Known rows, with every way that one mark hangs from another
[J970 J258 [J556 J275] J680 J940]: [ 49 -21  36  89  -4  20  23   0  37  -8   0 -32  46  -6  -1  24 -12 -17
 -35 -15  21  20 -45 -34 -35 -17  15  15   9  25  14   1  13 -14  13 -11
  15 -24  -9  66 -35  24  32]
[J51 J258]: [  5  -3   9  13  -6   4 -23 -23 -11  -7 -18  -7 -13   3  32   2  -8   7
   4  31   3  20  40  11   8   1 -19   5  18 -21   3   9 -10  -6   7   0
  25   3  17  -2  15  -6 -16]
[J302 J275 J556 J680 J940]: [ 37  31  24  22 -15 -24   1   5 -43 -21  -2  23  16 -48   4 -44   7 -19
  41  27  -3 -12   2  63  54  56  23 -38  -1 -86  -5  41 -23 -20   3  -4
  -6  14 -25  20 -22  -1 -14]
[J302 J258 J275 J680 J940]: [ 56  62  37  42 -18 -40   3   1 -21 -25 -13   0  12 -63   6  -9  30 -19
  20 -14  21 -38   1  66  48  60   2 -27   5 -57  -8  33  -4 -47   6  -8
  11  -7  15 -37 -12 -11  -4]
[J680 [J556 [J275 J940]]]: [ 10  41  74 -10  15 -13 -20 -25 -10 -13  13   3  37  13   1 -18   5  -3
 -27 -45   9  -3  12   2   0 -19 -34  -6 -16  -6  52  28  29   5 -12  -9
 -15  12  24   6 -35   3  21]
[J51 [J302 J680]]: [ 31  10  23  11  -7 -38 -25  -9   8 -37 -38  39  -6  -6   9   7  13 -27
  -1  -1  -2  -1   4  50  -4 -30  10   5   1  -7 -36   1 -16  22   4  -1
 -11  -3 -22   7 -21  -2   2]
[J970 J258 [J556 J275] J940]: [ 38 -33  15  44  25  22  15  -6  33 -12 -13 -36  36  -5 -11  36   4 -25
 -29 -13  33   8 -25 -29  10  -7  -6   3  -6  25  33   7  23   4  13  -5
  18  -9   8  55 -15  18  24]
[J556 [J275 J940]]: [ 30  19  50   1   0  10 -24 -21   6   4  12  -8  21  19   0  -7   4 -14
 -12 -45  15 -21   5   5 -13 -15 -14   1 -20   9  26  48  22   4  -1 -34
  -2  15  19  34 -12  -1   2]
[J970 J258 J556]: [ 11 -22  -4  26  15  21  17  14  50 -17  14 -39   9  -5   2  22   6  -2
 -15   9  25  33 -18   2  29  19  22   2   4  -3  26 -21  -4   8  27   4
   3 -13  -8  16  -6  18   7]
[J51 [J970 J556]]: [ 32 -17 -38  15  27  18 -11  13   8 -33  19  55   0  21  -9  -2  10   7
  13  27 -13   3  15 -18   3 -20 -41 -34  28   1   5 -29   2  17   1   6
 -17  14 -33  28 -13   9 -25]
[J51 [J302 J258]]: [ 58  33   9   9   8 -27 -26  -4  38   0 -38  28  32  -8  -1  10  15 -12
 -19 -22 -13   0  15  35  12  -8  -3 -36   9  19 -12   1   9   7   1 -19
   4   5   4 -38   7   3  15]
[J51 [J302 J275] J970]: [ 65  17  -2   4  26 -14 -20  -2   6 -17 -48  97  46   6 -14 -14   7  -4
  -1   8 -32  -4 -21  41 -28  -5 -42 -16 -16  -9 -35  -3   0  22 -10 -22
  16  52  -7  16   2  -9  -5]
[J302 J275 J556]: [ 15  16   3   4   2  10 -15 -13  -6  12   9  31  49 -25   2 -31   0   5
  22  29 -23  18 -14  28  13  39  13 -56 -12 -64   5  24 -17   6   4   1
   3  26   0  18 -11 -11  -3]
[J51 J258 [J302 J556 J680 J940]]: [ 42   8  34  27  -5 -34 -46   3 -23 -33 -56  37 -13 -11  37 -22  -5 -21
  31  32 -11  15  65  67  60 -13  -3 -25  25 -58  -9  36 -18  13   9 -14
   4  20 -34  11 -10   3  -9]
[J275 J940]: [ 17  21  11  -1  14  -9  -8 -10   0  -5  13 -22   0  13  19   7  -9  -2
  10 -28  19 -15   6  15   3 -16  -3  17  -5   0   2  23  27   3   7 -27
  -4   9  -6   9 -14 -11  15]
[J302 J258 J275 J556 J940]: [ 61  47  18  26   1 -12  -5   9  -6  22  -2  13  47 -48   1 -34   7   2
  33  10 -17  -9   8  41  72  71   4 -73  10 -54   9  35   2 -37   1 -30
  11  19  -2 -32   9  -8   2]
[J970 J258 [J680 [J556 J275]] J940]: [ 37  19  68  64   0 -12  25 -17  12  12 -13 -30  66 -20  16   8 -18 -19
 -39 -19  16  14 -34 -25 -42 -22 -12  55 -19   5  29   3  15 -35  -3   2
   8  -8  27  16 -40  10  54]
[J680 [J556 J275]]: [ -3  30  68  -1   6  -9 -11 -14  -3  -4   7  25  35  12 -14 -17  10  -1
 -40 -30  -2   4   4  -8  -1  -7 -36 -11 -10   0  42   6   7   1 -16   8
 -10   8  32   4 -26   9  16]
[J51 [J302 J940] [J970 J680]]: [ 77  26  20  50   7 -21  -6  45  -8 -14 -44  80  15   8  -6 -29 -11  -6
  -2   7 -25 -11   7  25 -26 -34 -25  22   2  16 -48 -11  10 -16 -11 -16
 -15  22 -55  15 -18  17   3]
[J970 J258 [J680 J556]]: [ 21  37  61  46  -7 -18  33   6  17   3   2 -29  44 -24  24  -2 -16   3
 -35  -8   9  44 -20   7 -19   2  12  51  -2 -22   5 -28 -13 -39   7  24
  -3 -20  12 -24 -33  18  31]
[J51 J970]: [ 38  -5 -12   3  16   5 -12   5  -9  -9   0  51   8  11  -4  -6   4   4
  23  29 -18 -16  11  -2 -12 -13 -49   1  17  -4  -6 -16  -1   0 -12  -9
   2  34  -7  13   2  -9 -19]
[J970 J258 J556 J680 J940]: [ 49 -12 -11  78   7   8  35  10  37 -12   4 -41  28  -9  19  38 -25  -4
 -18   1  18  31 -47 -29 -22 -26  22  24  10  13  -6 -21  15 -16  25   3
   5 -34 -25  34 -29  22  37]
[J556 J275]: [ 14  -3  43   8 -11  11 -13 -16  -6   1   2  11  23   7 -21  -8  12 -16
 -20 -21   4 -12  -6   0 -21   6  -9 -21  -8   6  19  21   2  -5 -11 -16
   4  15  25  27  -8   5  -8]
[J302 J556 J680]: [ 11   7   7   5 -22  -2 -28 -15 -22 -18  20  14   4 -15  17 -25   9 -20
  42  37 -10   6  19  31  29   0  19 -47  23 -59   0  10 -31   6   5  12
 -28 -10 -20  10 -30  -7 -20]
[J970 J258 [J556 J275] J680]: [ 45  -4  55  69 -19  33   4  11  39  -9  21 -23  40  -9  -4   7   4 -12
 -50  -8  20  40 -30   2 -31   8  36 -13   7   0  11  -8  -9 -22  11  -5
  -6 -36  -4  39 -31  30   2]

Rows
[ 44  35  20  11 -18 -17 -41 -28  -4 -13  16   7  21 -29  27 -18  20 -21
  45  23 -13  -1  34  42  45  21  17 -87  49 -63   7  15 -27 -14  14  -6
 -15  -9   7 -38 -24 -23 -16]
[J302 J258 J556 J680]
[ 31 -10 -15  73   3  -5  23   9   0 -24  15   1  23   1   7  18 -19   2
  -4   2   7  16 -28 -50 -38 -31  13 -10  17  11  -5  -8  13  -5  11  14
 -10 -34 -49  42 -41  15  29]
[J970 J556 J680 J940]
[ 12  33  75  20  -7 -40   0   4 -39 -42  -7  16  10 -23 -10 -24  21 -26
  -7 -18  20 -26  23  25  38   8 -23  10  -2 -32  35  22  -1 -34 -15  12
 -23  -2   3   7 -46   9   2]
[J302 [J680 [J556 J275]] J940]
[ 59 -19 -20  20  33   0  17  -2   9   7 -30  -7  15  -4  12  18 -11 -12
  22  18   5 -16  -9 -17  -5 -23 -46  49   5  13   0 -12   5  -1   0 -13
  35  41  -2  26  13   1  13]
[J51 [J970 J258 J940]]
[ 36  26  59  45  -5 -27   9 -20 -19  -5  -4  19  55  -3   6  -6 -17 -10
 -35 -21  -4  -1 -25 -38 -51 -32 -32  14  -3   6  21  12  22 -28 -17   9
  -7 -13   6  21 -52   7  41]
[J970 [J680 [J556 J275]] J940]
[ 65 -14  -7  45  44 -15 -25  30   6 -43 -49  78 -11  21  11  -5   5   2
   4  28 -13  12  62  24  38 -27 -52 -25  31   5  -7  -8   9  10   6 -21
   6  32 -50  34   5  22 -18]
[J51 J258 [J302 J940] [J970 J556]]
[ 32  30  37  59  10 -24  44  -6   5   9 -10 -37  50 -23  29  21 -27  -1
 -25  -6  15  20 -40 -23 -31 -25 -10  66  -8  -1  14 -19  11 -36  11  17
  13 -12  10  -5 -32  11  57]
[J970 J258 [J680 J556] J940]
[ 61  27  31  18  26 -34  -7  -6  19 -44 -41  50  32  -8  15   0  13 -20
  -7  20  -3   8  14  55   3 -31 -40  34   7 -21  -7 -32 -21   6   5   8
 -10  28  -4  -6 -26   4  12]
[J51 [J302 [J680 J556]] [J970 J258]]
[ 26 -21  38  38   2  32  -5   2  45 -10  14 -29  23  -2 -12  18  17 -12
 -32 -16  24  23 -19   6   9  19  14 -24   0   5  41   1   3   4  15  -9
   8  -5  14  51 -13  22   0]
[J970 J258 [J556 J275]]
[ 62   0  -7  27  23 -16 -27  10  12 -66 -18  91   2  25  -6   3  20 -10
   7  24 -19   1   8  28   2 -46 -34 -43  37  -8 -10 -29 -17  36   1   2
 -30  16 -52  32 -31   7 -23]
[J51 [J302 J680] [J970 J556]]
[ 71  41  65  31 -24 -20 -34 -11 -24 -13   3   9  23 -34   4 -36  32 -39
  27  -5  -2 -33  49  46  71  38  12 -86  32 -53  26  47 -13 -37  -3 -26
 -17  -1  -2 -15 -26  -3 -14]
[J302 J258 [J556 J275] J680 J940]
[ 63  67  33  30 -13 -34 -15  -8 -22 -17   0  14  32 -63  16 -35  24 -13
  45  23  -8 -24  16  67  72  75  18 -80  16 -90  -2  42 -16 -38  13 -13
  -4   7   0 -27 -18 -14 -11]
[J302 J258 J275 J556 J680 J940]
[ 49 -30 -54  27  40   1   0   1  -3 -31   5  43   9  23 -10  11  -2   6
  24  22 -14 -13   5 -47  -4 -34 -49 -22  29  19   8 -18  16  20   2  -2
   0  24 -40  45  -9   1   1]
[J51 [J970 J556 J940]]
[ 33 -39 -19  37  32   7  33   2  38 -11 -11 -49  14  -8   5  44  -9 -11
  -7   3  23  19 -26 -30  22 -16   6  12   2  22  27 -15  19  11  25   3
  17 -10 -16  34  -5  16  30]
[J970 J258 J556 J940]
[ 38  47 106  40  -4  -5   4 -13  24   1  23 -39  59  -8  20 -10 -11 -11
 -49 -40  25  29 -21  17 -35  -8  -2  57 -17 -20  31   9  14 -41   7 -10
  -5 -16  27   1 -45  13  26]
[J970 J258 [J680 [J556 [J275 J940]]]]
[  5  60  54  15   1 -52  25  10 -42 -43 -14  23  17 -48  -2 -27  15  -5
  -1   0  12 -18 -10  52  41  43  -9   5 -10 -65  11  16  -6 -35 -10  20
 -11   3  -1  -8 -40  -2   4]
[J302 J275 [J680 J556] J940]
[ 30  -3  25  71  -9  22  22  21  42 -14  21 -38  20 -18  16  11 -11  -4
 -30   6  19  46 -33  -2 -22   3  36  10  17  -7   0 -26  -9 -25  17   9
  -4 -37 -20  17 -24  30  11]
[J970 J258 J556 J680]
[ 57  17  63  76  -7  29  -3   3  42 -16  36 -39  33   0  12  11  -2 -13
 -38 -35  39  28 -29  11 -29  -9  31   8   0  -1   6   9  21 -18  19 -22
  -5 -24   0  42 -42  28  13]
[J970 J258 [J556 [J275 J940]] J680]
[ 36  21  40  22  -9 -26 -49 -31  -8 -35 -44  60  31 -20  39 -21   6  -9
  15  48 -20  35  29  76  23   9   3 -47  14 -73 -26  36 -36  21  11  -8
  17  30   0  18 -14 -13 -16]
[J51 J258 [J302 J275 J556 J680]]
[  44   25   37   13  -14   12  -44  -29   15   31   20   11   54  -12
   -1  -25   21  -15    4   -4  -17    2   30   11   29   28   -3 -102
   23  -22   42   34   -1  -14   -3  -25   -1   12   21  -23   -6   -8
  -13]
[J302 J258 [J556 J275]]
[  9  12  19  17 -19 -24 -12  16 -39 -15   3   9 -17 -25  13 -38   3 -24
  49  19   1 -11  37  40  57  16  16 -23  18 -58   9  23 -19 -13   6   5
 -19   0 -45  14 -34   5 -11]
[J302 J556 J680 J940]
[ 42  88  68  31   2 -57  10  -2 -25 -36  -8  14  37 -63   5 -29  29 -11
   2  -4   8 -27  10  59  59  57  -9 -28  10 -71  19  21  -2 -52  -7   7
  -8 -15  20 -60 -20  -5   8]
[J302 J258 J275 [J680 J556] J940]
[ 21  33  93  43 -13  -4  15  -4  21   1   8 -22  65 -16   8  -5  -5  -8
 -63 -17  16  34 -27   7 -35   0   4  37 -17  -9  25  -6  -6 -47  -1  11
   2 -17  37  -3 -34  19  23]
[J970 J258 [J680 [J556 J275]]]
[ 72  -2  -9  11  31 -33  -8  40   0 -14 -53  73   1   9 -12 -15   1 -10
  13  -1 -17 -28  22  28  11 -28 -48  15   2  22 -22 -13  12   3 -17 -27
  -9  52 -46  18   4  10  12]
[J51 [J302 J940] J970]
[ 69  74  27  22  -5 -23 -38 -36  -7 -23  27   2  44 -42  42 -28  22 -12
  41  -2  -2  -8  14  77  47  34  19 -78  23 -97   0  55  -9 -15  16 -26
  -2  13  16 -32 -28 -33  -7]
[J302 J258 [J275 J940] J556 J680]
[ 60  38  19  28 -16 -30 -21   0 -24 -15   5   3   8 -35  23 -28  23 -28
  53  13  -4 -25  51  50  81  32  15 -71  39 -53   3  29 -11 -37   6 -10
 -15 -13 -18 -35 -18  -9 -14]
[J302 J258 J556 J680 J940]
[ 61  24  12  18  13 -42  -7  23  19   5 -52  22  14 -20  -7   0  12 -15
  -2 -29  -2 -20  34  43  41   4   0 -25   5  20  -9  10  20 -23  -2 -30
   1   6 -16 -35  14  13  14]
[J51 [J302 J258 J940]]
[ 55  10  40  -2  10  -3 -59 -13  18  10  -9  43  44  25  -1 -21   5 -23
 -10 -29 -23  11  18  34   7 -35   3 -48 -17   0   9  41  18  35   3 -42
 -14  38  -9  40 -30   4  13]
[J51 [J302 [J556 [J275 J940]]]]
[ 35   3  21  19  13 -25 -31  17  -5  -5 -56  37   3   0  31 -17 -11  -9
  15  24 -17  25  60  45  48  -9  -9 -27  23 -28   3  30   4   7   7 -21
   9  32 -36  18   6  11   4]
[J51 J258 [J302 J556 J940]]
[ 56 -31 -35  37  42  10  16   2  31 -20 -14  -2  21   2   3  28  -1  -6
  19  21   9   3  -9 -22  13 -18 -46   7  17  18  18 -30  22  11  13  -3
  21  21 -28  48  -4  14   2]
[J51 [J970 J258 J556 J940]]
[ 42  57  88  24  -9 -50 -15  -8 -25 -38  -6   6  20 -39  -2 -19  37 -26
 -12 -35  11 -39  42  40  57  27 -25 -29  16 -34  43  25   0 -51  -7   5
 -15 -18  28 -39 -37   3   0]
[J302 J258 [J680 [J556 J275]] J940]
[ 65  47  16  14   9 -29 -17  -7  32  -1 -44  46  57 -24  -8   3  18  -7
 -21 -15 -12   0 -21  56   9  24   1 -44  -8 -11 -23  11   0   5  -3 -27
  16   7  27 -35   7  -8   9]
[J51 [J302 J258 J275]]
[ 24  33  63  24   5 -68 -20   2 -22 -57 -60  36 -11 -16  36 -15   8 -17
  -4  10  12   4  56  60  41 -25 -27  15  11 -37   1  16 -10  -9   1  15
  -2   9 -14 -11 -18  10   5]
[J51 J258 [J302 [J680 J556] J940]]
[ 55  97  48  15   8 -52  -9 -44  -8 -41  12   2  46 -34  24 -11  25  -6
   1 -19  12 -15  11  63  30  27  -9 -30   9 -71  16  29   9 -28   4  -4
   7  -6  37 -51 -34 -24  18]
[J302 J258 [J275 J940] [J680 J556]]
[ 57  54  24  24 -19 -18 -31 -35 -10 -11  10  20  50 -50  21 -25  25 -14
  31  27 -12   2   1  66  49  59  21 -95  25 -91  -7  33 -26 -17  12  -4
   1   3  20 -35 -17 -25 -16]
[J302 J258 J275 J556 J680]
[ 94   6 -15  29  44 -16   8  -4  30  -4 -83  45  57 -21  -1  18  -7  -9
  -4  13  -3  -7 -37  26 -26 -13 -41  31 -29   1 -36  -7  15  17   4 -28
  41  64   2  32  10  -6  25]
[J51 [J302 J275] [J970 J258 J940]]
[ 72  38  41  11  -2   8 -53 -39  18  26  32  -2  44  -1  15 -21  17 -19
  10 -26 -14  -7  40  24  38  17   3 -97  19 -21  43  55  18  -8   6 -45
  -3  19  23  -8 -19 -14   5]
[J302 J258 [J556 [J275 J940]]]
[ 47  42  20  27   4 -21  13   9  -2   6 -17   3  33 -51  -6 -13  14  -5
  -4 -20  12 -29  -3  36  45  69  -2 -34  -3 -25  -4  26  17 -48  -5 -25
  17  15  17 -35  18  -5   3]
[J302 J258 J275 J940]
[ 31  48  20   7  -7 -17 -24 -32 -21 -27  17   9  31 -27  32 -29   7 -15
  37  26  -5   4  -7  61  24  20  25 -38  -3 -89  -3  48  -8   9   9 -14
  -3  17  -8  20 -36 -13  -9]
[J302 [J275 J940] J556 J680]
[ 83  -5   8  20  30 -19   6  37  27  -5 -67  35  16 -11  -6   5   1 -16
   2   4  -6 -13  10  46  17 -12 -30  47 -13  17 -24 -14  14  -6  -9 -23
  12  49 -27  17   6  19  11]
[J51 [J302 J940] [J970 J258]]
[ 43  60  47  11   6 -62 -28 -18  15 -38 -31  41  32 -22  16   8  21 -22
 -17 -16 -10  -4  26  53  22 -22 -15 -37  20 -22   0  -6  -8  -4   3   8
 -20 -14  15 -49 -29  -7  11]
[J51 [J302 J258 [J680 J556]]]
